Each row was made from one walk, in order. Every step used is in the known rows, and no mark comes twice. Write each row's walk.
Known rows
u a w: -.02 -.11 -.07 .16 -.19 .04 .25 .10 .33 .04 .02 -.26 -.24 .09 .28 .31
 -.04 -.05 .15 .10 -.06
u a: .10 .13 -.07 -.08 -.17 -.07 .33 .09 .11 .01 -.07 -.33 -.18 -.10 .10 .06
 -.11 .08 .06 .13 .03
x a w p m: .18 .02 -.03 .38 -.04 -.08 -.07 .34 -.05 -.01 -.06 .18 -.11 .06 -.11 .08
 .02 .16 .15 .10 -.17
u a w p m q: -.09 -.24 -.14 .34 -.22 .05 .15 .27 .20 .04 .25 -.31 .10 .27 .23 .06 .10
 .27 -.01 -.09 .20
a w p m q e: -.16 -.18 .03 .15 -.06 .00 -.14 .30 .26 .07 .25 .10 .12 .24 .10 .08 .29
 .02 .01 -.07 .04
u a x p: -.12 -.06 -.12 .09 -.18 -.18 .14 -.08 .04 -.04 -.07 -.46 -.25 -.14 .44
 .00 -.05 -.07 .08 -.19 .23
x a w p: .06 .13 .07 .30 -.13 .03 .00 .26 -.02 -.06 -.07 .20 -.16 .04 -.02 .22
 -.04 .05 .13 .09 -.08
w p: -.02 .21 .05 .03 -.07 -.01 .07 .06 -.05 -.05 .04 .10 .14 -.08 .05 -.01
 -.10 -.04 .08 -.21 .08
a x p m q: -.01 -.35 -.22 .08 -.07 -.24 -.08 .01 -.27 .10 .04 -.28 -.01 -.04 .17
 -.35 .09 .05 .04 -.20 .19
p m a x: .18 .11 -.10 .13 .22 .06 .00 -.03 -.47 .11 -.14 .18 .02 -.04 -.10 -.31
 -.06 .04 .23 .20 -.13
m p x a: .47 .33 .18 -.21 -.04 -.13 .17 .09 -.36 -.18 -.18 .13 -.03 -.35 -.53 .05
 -.19 .14 -.25 .23 -.03
x p m a w: -.10 -.45 -.18 .08 .20 .00 -.08 -.09 .21 .17 .09 .10 .11 .13 .04 .00
 -.10 -.05 .18 .03 -.20
m q: .10 -.06 -.05 -.23 -.21 .03 .24 .13 -.22 .11 .04 -.17 .01 .01 -.10 -.17
 -.05 .16 -.09 .14 .10
q e: .04 .29 .22 -.36 -.03 -.16 .05 .15 .22 .06 -.12 .10 -.24 -.17 -.06 .09
 .13 -.17 .03 .19 -.14
w p m a: .02 .20 -.08 .12 .20 .07 .01 .08 -.22 .05 .03 .29 .34 .03 -.15 -.22 -.11
 .14 .13 -.01 -.05
m a w p x: -.20 .09 .07 .02 .13 .41 .03 -.25 -.02 -.07 .06 .34 .34 .21 -.06 .20
 -.16 .02 -.02 -.04 -.16
a x p m: .06 -.26 -.19 .11 .05 -.26 -.15 -.06 -.19 .06 -.04 -.17 -.09 -.15 .21
 -.26 .06 -.12 .17 -.23 .02
u a w p m: -.03 -.11 -.12 .38 -.11 -.02 .08 .21 .30 -.02 .16 -.18 .02 .14 .27 .20
 .07 .08 .14 -.12 .02
a x: .12 .16 .01 .09 -.10 -.04 .04 -.06 -.34 -.01 -.14 .00 -.24 -.19 .16 -.14
 -.03 -.19 .18 -.03 .04
w p x q e: -.22 .40 .30 -.51 .04 .00 -.18 -.21 .24 -.16 -.03 -.03 .03 -.07 -.12 .01
 .18 -.11 -.40 -.13 .13
a w: .03 -.19 .00 .11 -.09 .10 .05 .05 .18 .06 .03 .07 -.15 .05 .15 .26 -.04
 -.22 .19 .07 -.20
x a w p m q: .12 -.08 -.04 .33 -.15 .00 -.02 .39 -.17 .03 .06 .08 -.02 .18 -.13 -.01
 .08 .33 .02 .15 .01
x p m: .08 -.34 -.20 -.11 .08 -.27 -.02 .02 .11 .11 .03 -.17 .03 -.12 -.01 -.14
 -.02 -.01 .12 -.14 -.10

Write each row's walk
-.09 -.22 -.08 -.09 -.03 -.29 -.16 .09 -.06 .10 .01 -.20 -.12 -.06 .16
 -.30 .28 -.01 -.01 -.11 .17 | a x p m q e
.00 -.24 -.20 -.13 .23 -.09 .00 -.05 .00 .15 -.02 .03 .17 -.04 -.10 -.18
 -.13 .04 .12 .03 -.13 | x p m a
.07 .14 .13 -.59 .01 .04 -.03 -.37 .05 -.07 -.14 -.22 -.09 -.10 -.24
 -.07 .01 -.06 -.36 .10 -.03 | p x q
-.33 .12 .11 -.11 .18 .40 -.11 -.38 .12 -.06 .03 .22 .19 .24 -.04 .14
 -.10 -.08 -.19 .07 .00 | m a w p x q
.36 .13 .17 -.04 -.06 -.02 .10 .09 -.19 -.18 -.10 .20 -.07 -.17 -.38 .24
 -.14 .02 -.20 .18 -.10 | m p x a w
-.20 -.06 .13 -.07 -.03 .20 -.19 -.29 .25 -.12 .09 -.03 .07 .15 .07 .22
 .08 -.13 -.22 -.22 .03 | a w p x q
-.07 -.34 -.11 -.33 -.01 -.31 -.05 .17 .20 .16 .11 -.22 .02 -.03 -.05
 -.21 .19 .11 -.11 -.01 .06 | x p m q e
.18 .39 .16 -.17 -.06 .01 .07 -.01 -.26 -.20 -.16 .08 .11 -.11 -.33 .01
 -.08 .27 -.20 -.10 -.06 | w p x a
-.14 .24 -.02 .17 .24 .06 -.22 -.09 -.29 -.02 -.03 .20 .12 .04 .06 -.32
 .01 -.04 .01 -.01 .22 | w p m a x q
-.06 -.13 -.09 .04 -.07 -.18 -.06 -.17 -.13 .00 -.06 -.13 -.19 -.20 .31
 -.12 -.04 -.23 .14 -.27 .13 | a x p
-.07 -.07 .10 .04 -.07 .19 -.04 -.15 .16 -.11 .12 .08 .19 .13 .04 .29
 .01 -.03 -.04 -.28 -.11 | a w p x
-.22 .09 .03 .21 .10 .36 .04 -.06 .03 .01 .10 .40 .20 .20 .08 .20 -.20
 -.09 .17 .04 -.06 | m a w p
-.24 .03 .07 -.01 -.14 .14 .01 -.18 .41 -.15 .09 -.35 -.06 .17 .23 .30
 .08 -.01 -.27 -.13 .17 | u a w p x q
.21 .19 .19 -.40 .05 -.07 .01 -.20 -.10 -.16 -.02 -.04 .00 -.28 -.32
 -.01 -.11 -.18 -.42 .12 .19 | m p x q
.11 -.17 -.11 .14 .23 .15 .01 .04 -.03 .17 .02 .27 .08 .14 -.13 .00 -.06
 .03 .25 .28 -.32 | p m a w
-.04 .26 .08 -.15 .33 .00 -.23 -.06 -.11 .11 -.17 .18 -.21 -.04 -.05
 -.29 .17 -.16 .03 .39 .04 | p m a x q e
